Each row was made from one walk, in order. Every step used is in the known rows, and no mark comes twice. Write each row's walk.
In the rows, zero is written as 100.
Known rows:
lefi > gunip > fome: [94 99 80 94 100 101 99 95 101 116 105 99 98 95 97 96 104 100 94 93 96 114 103 102 99 93 109 100 97 94 102 97 108 98 93 96 102 111 94 98 99]
fome > gunip > lefi: [94 101 87 97 105 101 100 102 106 117 99 95 95 102 103 103 102 102 100 88 96 99 101 101 107 96 110 100 108 98 101 97 97 92 96 98 108 96 101 108 105]
begeb > tuda > rike: [102 100 109 102 105 102 98 93 102 112 107 100 98 99 99 97 95 98 97 93 97 100 94 100 96 106 102 96 101 107 99 101 85 101 102 102 100 103 96 113 96]
gemapus > venov > kesuf > torukil > gubu > rike: [110 100 119 89 95 109 104 104 92 89 96 109 106 102 100 102 97 104 108 110 103 87 95 100 90 100 88 107 113 95 97 101 113 104 98 103 92 103 95 93 117]
sopel > kesuf > torukil > gubu > rike > zife > mipebek: [108 99 112 101 101 100 93 105 99 66 90 99 99 104 96 104 104 103 109 110 101 96 103 89 90 103 99 105 105 90 93 102 101 103 93 100 94 82 121 99 121]
tuda > begeb > mutip: [104 100 96 99 101 107 98 92 102 97 103 100 107 102 96 94 96 97 98 100 98 99 102 106 103 98 109 98 90 103 104 99 88 97 95 96 110 105 92 102 104]
lefi > tuda > rike > zife: [98 100 93 106 101 98 94 101 99 113 93 95 98 100 102 100 97 96 104 89 95 114 107 99 102 108 100 95 100 99 99 103 103 100 103 106 93 89 92 105 90]
fome > gunip > lefi > tuda > rike > gubu > torukil: [92 101 65 99 112 91 94 111 103 110 97 98 96 103 110 98 99 104 98 84 101 97 105 95 112 112 102 96 109 96 95 105 93 95 100 102 100 103 98 89 81]
mipebek > zife: [104 101 87 102 99 100 99 95 91 112 106 98 98 96 103 100 93 99 100 102 102 99 95 105 101 89 95 96 104 106 102 98 102 103 97 93 98 99 100 119 99]
sopel > kesuf: [95 100 106 104 100 98 98 93 101 95 98 98 97 102 101 100 91 99 103 104 100 95 100 98 100 101 93 102 105 91 100 98 100 104 102 95 103 92 107 107 98]
zife > rike > gubu: [94 100 85 103 104 95 101 97 94 111 104 94 98 102 101 102 98 98 97 98 99 101 100 101 103 97 100 100 93 89 105 101 95 101 107 95 108 101 101 84 90]
venov > kesuf > sopel: [98 101 119 98 97 101 103 99 97 95 93 100 103 103 100 101 97 99 105 107 99 104 83 104 101 97 83 100 96 105 102 99 123 100 108 95 98 109 86 93 102]
lefi > tuda > lebitut: [93 101 89 105 94 99 99 98 95 110 102 99 96 100 104 100 99 95 96 95 98 104 106 100 111 110 87 96 101 105 102 102 108 103 106 105 89 100 93 101 91]
mutip > begeb: [96 101 108 101 101 103 105 97 110 105 107 101 101 98 100 103 99 100 96 100 98 105 105 104 106 97 92 98 98 96 101 98 97 98 101 99 101 97 107 109 97]
zife > mipebek: [103 99 97 104 105 95 95 92 94 110 101 98 99 97 101 102 106 98 101 99 96 105 98 101 105 94 97 100 102 106 99 97 92 102 95 97 100 93 104 101 99]
getap > tuda > rike: [102 100 104 105 101 98 98 98 122 108 97 97 97 98 103 96 89 98 101 94 101 104 96 106 102 104 98 100 104 107 100 103 89 100 99 106 102 94 92 104 94]
rike > zife: [98 101 110 105 100 103 98 97 99 110 94 96 99 100 98 102 101 99 106 95 95 103 108 100 95 90 113 97 95 97 102 96 107 97 99 97 103 87 101 106 107]
lefi > tuda: [93 99 100 103 99 101 97 93 87 113 99 99 97 96 101 98 97 97 99 98 95 106 106 101 105 104 101 98 105 101 102 101 105 102 102 101 93 95 95 107 90]
begeb > tuda > lefi: [95 101 109 101 103 109 102 93 98 112 103 104 99 95 98 98 92 96 95 98 95 96 97 99 96 99 111 94 102 113 102 98 87 102 105 100 103 101 98 112 95]
mipebek > zife > rike > gubu > torukil > kesuf > sopel: [100 103 87 100 105 88 99 107 96 96 105 95 100 101 106 103 96 105 100 114 109 100 82 100 99 101 89 100 87 101 102 105 123 101 96 87 98 123 105 88 90]
lefi > gunip: [97 99 96 100 101 105 99 92 88 107 101 100 100 93 98 98 102 98 93 96 98 108 99 103 102 98 109 99 102 95 102 98 110 100 97 98 104 110 95 100 96]
gemapus > venov > kesuf: [100 99 106 95 96 101 104 96 92 118 96 105 104 100 103 102 97 100 110 102 100 92 93 105 98 89 89 102 108 101 102 97 109 104 102 99 99 98 88 97 101]
sopel > kesuf > torukil > gubu > rike > tuda: [106 98 125 101 92 98 102 103 92 62 95 102 98 107 95 101 102 105 104 112 105 88 106 90 89 107 97 108 106 82 96 100 102 101 101 101 100 91 115 105 114]
mipebek > zife > rike > gubu > torukil: [97 100 69 102 106 89 98 100 87 106 109 96 97 98 108 100 94 102 98 107 106 93 94 103 101 92 94 96 93 97 103 102 95 105 96 91 103 106 107 92 89]
mutip > begeb > tuda > rike: [98 100 110 100 105 103 103 97 115 107 112 102 100 98 99 99 98 99 94 95 98 103 98 102 101 107 93 94 98 104 98 103 81 99 103 103 99 100 104 117 93]
lebitut > tuda > begeb: [95 99 94 97 97 105 103 98 111 103 101 105 102 97 102 100 102 96 95 92 98 85 102 107 102 98 101 102 101 108 104 97 90 98 100 102 107 104 94 95 96]
getap > tuda > begeb: [98 98 106 103 97 106 100 96 125 105 95 100 99 98 100 95 88 96 97 98 100 98 103 109 102 93 104 103 99 110 104 100 94 98 100 104 107 94 91 103 101]
fome > gunip: [94 101 99 105 102 102 94 98 97 108 98 98 99 98 102 102 102 96 102 91 98 98 105 105 107 91 104 98 108 98 100 97 100 96 94 98 105 100 101 105 104]
mipebek > zife > rike > gubu: [100 100 66 102 102 93 101 98 89 115 108 93 96 100 104 102 94 98 98 103 105 100 92 104 102 90 94 96 96 96 106 102 97 104 105 91 103 101 104 95 88]
torukil > gubu: [104 101 108 100 99 100 101 97 97 95 102 101 98 97 99 101 98 97 96 101 96 96 104 99 106 97 104 102 102 92 98 98 114 100 96 100 99 102 102 103 109]
lefi > tuda > rike > gubu > torukil > kesuf > venov: [102 101 104 98 106 92 94 105 101 100 97 102 103 103 104 97 97 101 95 100 105 104 100 97 105 120 98 101 100 100 94 109 108 104 102 104 88 112 100 81 77]
mutip > begeb > tuda > rike > gubu > torukil: [95 101 103 100 110 99 101 103 112 96 111 106 102 99 102 96 98 103 92 96 102 91 102 97 100 105 97 93 95 99 95 103 80 100 103 100 101 106 109 98 85]
mipebek > zife > rike > gubu > torukil > kesuf: [100 102 75 100 106 89 99 104 96 101 110 96 99 98 107 103 95 102 99 108 108 94 94 100 98 100 100 101 95 98 103 103 110 105 97 91 99 115 110 91 92]
gemapus > venov > kesuf > torukil > gubu > rike > tuda: [110 98 123 92 90 101 107 106 83 84 94 108 105 105 97 103 108 106 111 110 105 86 98 97 86 94 93 109 108 91 98 99 113 101 100 105 96 97 96 94 116]
kesuf > sopel: [99 101 120 102 101 100 100 95 96 105 96 98 100 102 99 100 98 102 101 104 98 107 90 101 101 98 92 98 93 102 101 98 116 97 98 93 102 106 93 102 99]
venov > kesuf > torukil: [108 101 109 95 97 107 103 102 102 99 97 101 104 99 100 100 97 100 105 108 102 99 92 104 95 99 90 102 110 107 100 99 101 104 113 97 103 100 98 97 98]
kesuf > torukil > gubu > rike > tuda > getap: [112 99 117 102 87 103 102 106 86 79 101 101 105 107 94 102 111 107 96 107 106 95 102 99 95 103 103 104 100 98 98 98 90 98 101 103 101 99 96 108 117]

Write each row's walk:
[93 100 112 101 95 109 104 98 104 112 113 102 103 99 95 99 104 102 90 100 99 99 98 105 103 99 103 93 93 110 102 98 74 100 107 100 102 97 98 123 100]
mutip > begeb > tuda > getap
[87 99 81 98 102 101 98 103 96 122 97 95 93 100 104 101 102 100 99 88 94 104 105 99 111 105 109 99 110 99 101 100 100 95 99 102 99 94 98 109 94]
fome > gunip > lefi > tuda
[97 102 102 103 107 97 97 99 95 99 101 103 101 99 104 98 97 103 98 100 101 87 107 98 100 94 107 98 99 94 99 97 100 100 98 93 105 104 103 88 93]
rike > gubu > torukil
[100 98 105 100 98 109 99 94 117 96 98 99 104 98 95 90 91 98 99 101 99 97 100 108 101 97 116 100 90 110 105 102 84 97 94 101 111 96 92 102 103]
getap > tuda > begeb > mutip
[105 98 98 108 105 93 93 102 123 106 90 93 97 97 101 99 102 98 109 92 99 112 96 101 101 96 105 99 98 112 97 103 86 100 95 107 100 77 102 99 99]
getap > tuda > rike > zife > mipebek
[91 101 109 100 103 110 107 97 111 108 107 106 100 95 98 101 94 98 92 100 96 101 101 100 101 100 103 93 99 110 101 99 82 100 107 101 101 99 107 114 90]
mutip > begeb > tuda > lefi
[110 97 113 98 92 104 100 102 96 48 97 103 106 110 90 95 101 103 103 114 106 86 105 93 90 109 105 107 96 86 98 102 90 98 95 100 107 98 108 101 117]
sopel > kesuf > torukil > gubu > rike > tuda > begeb > mutip
[102 99 100 106 104 96 94 96 96 110 94 95 99 98 99 103 110 98 107 96 94 107 102 99 100 88 109 98 95 103 99 97 97 99 95 98 100 82 107 101 107]
rike > zife > mipebek
[92 100 119 99 101 108 105 94 104 109 111 103 99 96 96 99 102 99 94 100 95 97 102 101 98 98 104 95 96 102 101 99 89 99 102 99 101 97 109 120 99]
mutip > begeb > tuda
[100 104 106 100 106 96 97 103 103 93 102 103 103 99 103 101 98 102 98 100 104 89 107 96 97 102 113 103 100 95 98 99 115 100 99 94 101 114 106 87 97]
rike > gubu > torukil > kesuf
[108 101 122 94 95 111 101 109 99 71 90 102 104 103 95 103 101 101 109 106 100 95 103 96 88 99 103 104 103 95 96 101 116 101 104 102 93 98 100 94 126]
venov > kesuf > torukil > gubu > rike > zife
[100 104 128 101 105 96 98 101 104 91 99 100 102 100 103 101 99 105 101 109 102 101 93 98 97 106 97 103 92 104 98 100 128 97 91 93 98 120 99 99 103]
gubu > torukil > kesuf > sopel
[86 99 82 91 103 110 106 99 115 113 111 107 100 91 94 96 101 99 87 95 96 114 101 100 99 98 109 93 94 105 102 99 87 98 101 100 102 111 104 106 89]
mutip > begeb > tuda > lefi > gunip > fome
[110 99 113 95 85 99 110 110 91 80 96 109 104 109 99 104 110 104 109 108 107 84 99 97 94 101 79 107 106 97 99 100 115 102 104 108 92 102 94 87 119]
gemapus > venov > kesuf > torukil > gubu > rike > tuda > lebitut
[100 100 100 109 91 93 105 100 96 101 102 98 98 105 100 102 109 98 100 95 101 98 106 100 105 96 93 100 94 101 103 96 103 98 106 103 102 96 98 101 102]
rike > tuda > lebitut
[96 103 71 96 111 91 94 116 112 105 98 98 97 103 109 101 100 104 98 85 102 99 104 93 108 121 108 101 112 97 94 106 107 95 100 104 96 113 101 88 84]
fome > gunip > lefi > tuda > rike > gubu > torukil > kesuf
[95 101 103 107 94 101 102 100 121 104 99 98 95 99 102 98 96 97 98 97 102 98 101 104 106 101 95 99 99 109 104 101 99 101 102 105 100 95 96 100 101]
getap > tuda > lebitut
[95 99 88 107 99 92 107 98 92 109 100 94 97 103 101 104 101 97 100 102 99 108 99 101 103 97 97 100 91 99 106 98 88 101 107 103 110 96 98 95 90]
zife > rike > tuda > lefi
[100 98 87 93 94 100 104 108 103 67 95 106 99 103 93 98 102 104 97 108 106 105 105 89 89 107 102 107 106 85 97 100 104 101 98 103 101 107 108 91 105]
sopel > kesuf > torukil > gubu > rike > tuda > lefi > gunip > fome
[94 97 42 98 97 89 106 101 90 119 107 95 94 96 100 100 105 98 96 100 104 121 92 103 101 88 99 97 90 101 108 100 95 101 98 98 106 109 97 96 88]
mipebek > zife > rike > tuda > lefi > gunip > fome
[105 98 100 105 107 96 93 97 100 110 100 96 98 98 97 100 108 97 105 90 94 106 96 97 95 99 109 95 95 111 96 101 82 99 97 103 98 86 104 108 101]
begeb > tuda > rike > zife > mipebek
[112 100 112 95 99 105 97 108 96 71 90 101 104 101 96 104 110 101 110 107 99 100 98 95 92 98 99 105 104 101 94 101 108 102 100 104 90 92 107 89 125]
venov > kesuf > torukil > gubu > rike > zife > mipebek
[95 99 92 103 98 104 96 95 98 110 99 102 101 99 101 97 93 94 95 96 96 104 108 104 108 102 95 100 102 105 103 101 101 101 104 104 97 99 88 104 91]
lefi > tuda > begeb
[102 102 129 98 104 97 98 97 102 99 100 101 103 101 102 99 101 102 98 108 101 99 99 101 100 106 105 104 95 103 96 102 109 102 90 98 96 110 106 97 103]
gubu > torukil > kesuf > venov
[110 99 123 95 90 103 106 107 88 68 95 104 104 105 95 102 108 102 106 109 103 91 101 96 90 101 97 108 106 93 97 99 110 100 106 105 95 102 100 93 120]
venov > kesuf > torukil > gubu > rike > tuda
[110 101 114 102 90 100 105 107 95 73 102 102 100 107 97 103 111 103 98 104 105 92 108 94 98 107 92 105 100 94 98 100 107 98 100 106 96 102 103 98 118]
kesuf > torukil > gubu > rike > tuda > lebitut
[112 100 111 89 94 104 106 105 97 102 96 108 104 97 100 101 99 103 108 112 103 89 91 102 97 94 88 106 113 98 98 100 116 105 103 100 100 99 99 93 104]
gemapus > venov > kesuf > torukil > gubu
[102 98 73 99 107 91 97 105 104 121 94 91 93 102 104 102 107 102 104 88 92 119 97 93 106 110 102 98 100 105 97 103 90 98 102 107 92 79 98 104 90]
gunip > lefi > tuda > rike > zife > mipebek
[91 98 83 98 98 102 103 98 92 99 99 103 100 102 96 99 106 101 95 91 100 114 109 96 92 96 112 101 96 96 102 96 97 96 95 103 100 112 88 93 104]
gubu > rike > tuda > lefi > gunip > fome
[109 100 90 107 108 93 93 100 106 108 95 94 100 101 102 103 106 98 107 91 97 113 98 99 103 97 97 97 97 105 97 100 91 100 95 103 98 85 101 99 100]
tuda > rike > zife > mipebek
[96 98 89 100 99 107 96 93 91 101 101 101 106 99 96 92 96 95 97 100 96 103 106 104 106 107 108 97 94 104 104 103 92 99 97 101 101 102 89 103 93]
lefi > tuda > begeb > mutip
[112 102 111 97 99 105 101 103 101 93 101 101 99 96 98 100 99 101 98 108 100 97 100 99 100 101 101 103 107 96 97 100 108 101 100 98 104 100 109 103 105]
kesuf > torukil > gubu
